Every row comes from one small tree of marks. The marks that hang from a mark follow it in brackets, in alphabetical order. Every link used is in the known rows. Which tree was each row made from?
Known rows
fipos{biko{duri melev rika} zofam}: [ 37.1  30.2 -44.8  -6.9  32.2  11.6   4.7 -12.5 -27.9  46.7  30.7  40.1
 -52.9  22.1   4.6  36.6  22.0 -23.5   8.1 -18.6  29.5]
vozuz{biko}: [ 19.4  54.2 -17.2 -24.5  11.3  14.2 -64.9  22.6  -9.4  -7.7  47.5  21.9
 -19.4 -15.5  26.8   3.9  48.0 -24.3  -7.1  -0.8 -20.2]
fipos{biko}: [ 37.4  45.9 -18.4 -17.4  27.5  20.4 -44.8  25.4   2.9  -3.8  27.9  33.9
 -12.5 -12.3  20.6   5.3  53.4 -15.0 -12.6 -32.4  -7.2]
biko{melev rika}: [ 11.5  48.0 -47.5  -9.1  -4.4  25.8 -19.5   4.1 -32.9   4.6  30.1  27.3
 -26.2  -9.3   2.1   2.4  30.8  -1.8  -4.2 -13.0   7.6]
lali{biko{fipos rika}}: [ 22.9  37.8 -47.4 -14.1 -17.7  31.3 -13.5   7.0 -50.2  11.4  40.2  19.7
 -27.8  22.6   9.8   9.2  51.6 -11.9 -13.0  12.3  11.3]
vozuz{biko{fipos{zofam}}}: [ 41.6  35.9 -13.2 -28.8   6.3  29.3 -40.6   7.6 -17.5  12.2  47.5  17.4
 -21.7   0.6  17.5  21.7  44.3 -39.1  -9.9   7.0   1.9]
zakifez{biko}: [ 39.4  46.5 -36.5  -4.4  14.5  20.4 -58.0  35.6  -2.2 -17.6  35.9  16.3
  -7.4 -12.3  34.4 -17.0  38.7  -5.2   2.3 -23.8  -8.2]
fipos{biko{rika} zofam{duri nokek}}: [ 38.8  53.2 -19.6   5.1  33.2  36.1 -25.1   5.5   3.2  23.5  36.0  42.7
 -56.6   7.2  -8.2  30.9  19.5 -43.8  -5.8 -60.4  -4.1]
vozuz{biko{duri fipos melev}}: [ 25.6  20.3 -35.4  -3.5 -12.2  18.5 -18.7  15.8 -52.1  19.2  38.6  -0.9
 -39.9  -5.5   9.5  22.3  17.0 -26.2 -21.7   1.8  17.7]
biko{melev}: [ 21.8  46.7 -31.7  -9.1   1.9  23.9 -29.0  19.1 -17.0  -9.5  36.8  28.2
 -11.4 -22.8  14.6  -3.3  31.9  -1.9 -14.5 -24.6   7.5]
zakifez{zofam{nokek}}: [ 46.8  65.9 -34.2   6.1  17.0  29.7 -42.7  50.4 -12.0 -41.1  42.4  21.6
  -1.8 -38.7  21.4   0.9  35.2 -16.8 -25.9 -30.6 -10.6]
biko{fipos melev rika}: [ 20.2  32.8 -51.6  -0.8 -22.2  38.4  -2.6   1.4 -48.7   9.1  21.6  14.1
 -29.8  -6.2  -8.7   7.2  28.2 -10.2 -15.9  -6.2  18.7]
fipos{biko zofam{duri nokek}}: [ 51.6  50.5 -10.8   2.5  36.4  33.5 -35.8  24.4  16.0  13.9  40.0  40.6
 -41.5  -3.0   8.4  25.7  23.4 -40.2 -17.0 -74.0  -7.3]
fipos{zofam}: [ 45.2  57.0 -21.4 -29.5  21.2  28.0 -40.9  21.1   4.6  -4.8  40.5  34.6
   3.9  -2.8  17.6   5.9  52.2 -14.0   7.2 -14.6   3.3]
vozuz{biko{duri fipos melev rika}}: [ 13.5  22.5 -45.9  -1.0 -15.1  19.1  -8.6  -1.2 -66.0  34.4  29.6  -0.9
 -54.2   8.0  -1.3  27.5  13.9 -29.0  -8.5  13.7  18.8]
lali{biko}: [ 28.5  54.3 -35.5 -20.0   5.3  18.6 -38.5  25.9 -19.1 -10.6  52.2  34.2
  -8.9   5.3  30.9  -3.5  54.7  -5.2  -7.7  -1.2   0.2]
nokek{zofam{duri}}: [ 35.0  52.9 -28.1   3.2  14.5  53.4 -52.7  43.1   1.7  -2.8  20.7  25.5
   0.1  -2.7   2.7  -6.9  39.6   0.8 -20.2 -31.9  18.7]
nokek{zofam}: [ 32.2  59.0 -23.8  -5.9  16.3  33.4 -50.3  38.0   4.7 -12.5  25.2  27.3
  11.3  -6.1  11.8  -0.8  56.2   5.8 -15.6 -15.1  14.2]
biko{duri fipos rika}: [ 40.6  36.4 -49.6 -13.3  -6.8  30.3 -10.4  20.1 -50.7  12.8   8.6  -2.3
 -21.1   8.4  -8.6  13.5  31.5 -16.2   1.1   2.6  24.7]
vozuz{biko{duri fipos{zofam} melev}}: [ 38.8  17.5 -28.2 -12.3   0.0  19.2 -13.8   2.9 -39.8  35.9  43.1  11.4
 -41.0  10.6  13.3  33.9  15.8 -36.0  -8.8   5.0  26.7]
vozuz{biko{rika}}: [  7.7  58.1 -33.1 -24.6   7.6  17.3 -53.9   5.5 -26.7   7.1  43.8  23.4
 -30.6  -2.8  12.8   9.0  46.5 -26.3   2.0   8.9 -17.1]
biko{duri fipos{zofam} melev rika}: [ 41.4  22.6 -50.6  -6.3  -4.9  30.9  16.5  -5.0 -51.5  35.9  20.8  15.9
 -33.9  21.4  -8.7  32.6  12.0 -20.5   1.6   0.4  45.9]
biko{rika}: [ 22.7  58.3 -40.6 -23.8   7.9  25.1 -35.7  14.7 -20.4  -3.3  25.9  24.0
 -13.6  -4.7   4.4  -1.0  45.1  -8.7   4.8  -5.0  -1.3]
zofam{duri nokek}: [ 33.8  64.7 -19.8   5.9   5.9  38.0 -50.2  46.2  -3.5 -12.5  36.1  21.0
 -22.6 -25.6  -1.7  -1.0  20.3 -22.8 -18.8 -63.0 -15.4]

Write each row's tree
[ 61.4  32.7 -28.8 -21.6  10.2  31.3 -14.8  23.2 -26.5  10.6  21.2   6.9
  -5.0  10.5   3.1  18.6  31.9 -22.1   3.0  -4.5  31.3] => biko{duri fipos{zofam}}
[ 57.9  39.0 -25.2  19.3   9.0  35.0 -38.3  33.7  -1.4  -6.2  47.2   9.5
 -26.3  -5.8  14.7  14.5  21.7 -37.7  -7.6 -41.2  -4.1] => zakifez{biko{fipos{zofam{nokek}}}}
[ 27.0  21.2 -19.9 -15.1  -2.0  28.8 -23.8  -2.4 -26.3  20.9  51.4  22.9
 -34.3  -2.1  18.7  29.6  31.0 -33.1 -17.4   1.2  10.5] => vozuz{biko{fipos{zofam} melev}}
[ 22.7  21.5 -63.4   4.9 -22.0  21.6  15.0  -0.2 -75.8  32.7  37.2  11.8
 -47.6  30.1   3.6  22.2  19.0 -11.3 -14.0  10.9  42.1] => lali{biko{duri fipos melev rika}}
[ 48.7  30.5 -30.2 -17.5  -1.8  45.0 -21.0  17.9 -32.3  17.4  50.9  25.2
 -26.0  26.9  17.1  10.6  38.0 -22.2 -18.3 -11.6  24.2] => lali{biko{fipos{zofam{duri}}}}
[ 23.8  47.1 -65.3  45.1   8.0  27.5 -26.5  26.8 -34.8 -17.0  46.8  21.2
 -42.1 -22.7  26.9   6.5   3.2 -14.1 -17.2 -32.5  -2.4] => zakifez{biko{melev rika} zofam{nokek}}
[ 61.5  46.3 -11.0  -2.8  43.3  14.1 -21.1  27.5   5.3  13.8  42.0  32.2
 -31.1   1.2  10.8  39.4  27.9 -39.9  -0.7 -49.7   4.9] => fipos{biko{duri} zofam{nokek}}
[ 56.0  36.6 -27.5 -17.2   1.3  56.3 -27.2  22.6 -16.7   7.4  23.1  16.7
 -11.7   2.4  -0.1   5.4  28.7 -23.2 -13.6 -30.0  19.4] => biko{fipos{zofam{duri}}}
[ 27.6  32.8 -40.5 -14.6  -8.1  21.0 -27.8  12.2 -55.2  24.2  26.5  -2.8
 -38.5  11.8   0.1  22.7  27.2 -33.0   0.4  18.7   9.1] => vozuz{biko{duri fipos rika}}
[ 48.8  34.0 -57.5  46.0  15.6  17.8 -26.0  50.0 -34.5 -16.6  46.8   5.7
 -33.1 -25.8  31.2   5.5  -5.2 -14.7 -17.2 -36.9  11.0] => zakifez{biko{duri melev} zofam{nokek}}
[ 35.0  11.1 -65.8  22.6 -14.8  28.5  -3.5  12.8 -57.2  23.2  21.4  -6.5
 -48.8   9.3   4.7   7.6   0.3 -11.2  -1.7 -10.0  31.8] => zakifez{biko{duri fipos melev rika}}
[ 42.5  26.8 -31.1  -1.9  -6.8  53.0 -12.4  11.4 -26.8  21.2  32.4  18.1
 -27.3   1.7   0.8   8.5  13.3 -19.3 -23.2 -31.9  30.6] => biko{fipos{zofam{duri}} melev}
[ 51.6  39.2 -35.2 -23.0  40.0  10.5 -13.7  -1.0 -15.0  34.0  22.4  35.5
 -36.5  27.6   4.6  35.8  34.7 -29.7  20.4 -14.0  17.5] => fipos{biko{duri rika} zofam}
[ 41.4  22.2 -42.6   1.2 -16.8  29.1  -0.3  22.8 -45.8   8.4  20.1  -1.2
 -22.5  -7.1   2.5   9.8  16.4  -8.0 -19.4 -11.7  34.4] => biko{duri fipos melev}
[ 35.5  40.6 -43.8 -13.4  27.7   9.4 -19.9   9.8 -26.3  21.7  17.6  24.6
 -37.8  12.1   2.2  20.0  37.6 -16.5   8.5 -16.9  12.1] => fipos{biko{duri rika}}
[ 15.7  29.0 -36.7 -13.0  -6.7  27.5 -10.3 -19.0 -39.5  34.4  46.5  23.8
 -45.2   9.5   5.6  33.8  21.4 -34.4  -7.3  12.7  10.7] => vozuz{biko{fipos{zofam} melev rika}}
[ 38.7  39.0 -16.5  16.9  26.2  35.0 -21.8  11.6   2.3  24.9  49.2  45.6
 -55.3  -7.1   5.9  32.7   6.1 -34.7 -26.3 -73.9   3.4] => fipos{biko{melev} zofam{duri nokek}}
[ 38.8  32.5 -61.1  17.5  14.8  27.1 -40.9  34.5 -22.1 -22.4  42.1  21.6
 -14.5 -22.3  46.3 -13.8  19.9   0.3 -16.9 -14.8   8.6] => zakifez{biko{melev} zofam}
[ 43.9  49.1 -61.0  34.1  21.1  20.5 -31.6  43.8 -36.9 -14.8  34.3   5.0
 -33.8 -10.1  20.8   4.9   5.4 -21.2   2.8 -22.0   3.9] => zakifez{biko{duri rika} zofam{nokek}}
[ 29.8  27.0 -49.5  -2.1 -11.2  55.6   1.0  -4.7 -41.4  35.3  25.3  22.4
 -42.8  14.0 -11.1  17.9   7.7 -21.2 -13.2 -22.6  33.2] => biko{fipos{zofam{duri}} melev rika}
[  9.9  27.4 -55.2   1.7 -26.3  28.5   5.7  -5.5 -61.7  19.2  46.4  22.6
 -43.6  15.3   9.0  15.1  35.7  -9.2 -23.6   8.3  19.7] => lali{biko{fipos melev rika}}
[ 41.9  28.2 -29.5 -10.2  -7.7  39.8  -6.5   7.5 -26.2   9.5  34.3  25.3
 -13.4  -4.2   8.8  17.8  29.7 -15.4 -16.0 -14.2  27.1] => biko{fipos{zofam} melev}
[ 28.1  20.3 -26.6  -5.4  -6.1  45.0 -26.2   4.5 -33.0  33.6  49.6  18.9
 -44.1   4.5  11.0  22.3  13.7 -35.8 -24.3 -19.9  13.5] => vozuz{biko{fipos{zofam{duri}} melev}}
[ 65.4  21.8 -61.4  14.6  10.6  35.0 -29.1  51.5 -44.2 -12.8  18.3 -13.0
  -7.6  -4.2  34.9  -2.0  22.1 -13.4 -12.5  -5.1  29.0] => zakifez{biko{duri fipos} zofam}
[ 67.0  27.4 -30.1  24.6   9.3  27.0 -25.3  37.3 -17.6   5.2  38.0  -2.7
 -29.5   5.3   9.2  24.4   7.9 -38.7   2.6 -38.9  13.7] => zakifez{biko{duri fipos{zofam{nokek}}}}
[ 38.5  27.3 -33.9  -2.9  21.8  11.2 -11.1  14.0 -23.4  21.6  26.3  28.3
 -38.5  -6.5  15.8  18.3  23.3 -10.6 -12.6 -31.0  19.6] => fipos{biko{duri melev}}
[ 15.1  36.9 -62.5  -1.4  -6.7   8.1   4.4   1.1 -59.5  25.2  46.2  31.0
 -49.3  27.9  12.3  18.3  22.0  -5.8   1.4   8.3  31.1] => lali{biko{duri melev rika}}
[ 27.5  23.3 -56.0   0.4 -21.3  30.6   7.7   8.5 -62.1  23.5  14.4   0.2
 -34.8   4.3 -10.8  18.0  12.9 -14.8  -5.2  -1.8  36.4] => biko{duri fipos melev rika}
[ 35.9  20.0 -44.7  18.9 -11.2  36.7 -24.9  22.3 -27.9  -5.6  29.7   1.2
 -28.8 -12.1  22.1  -4.8  21.5  -8.0 -18.1 -25.5   9.4] => zakifez{biko{fipos melev}}
[ 45.6  28.9 -72.3  19.6   0.2  57.0 -35.5  36.9 -50.0  -5.4  19.0  -3.4
 -30.0   1.0  18.3 -14.3  13.6 -17.0 -18.6 -15.6  15.5] => zakifez{biko{fipos rika} zofam{duri}}
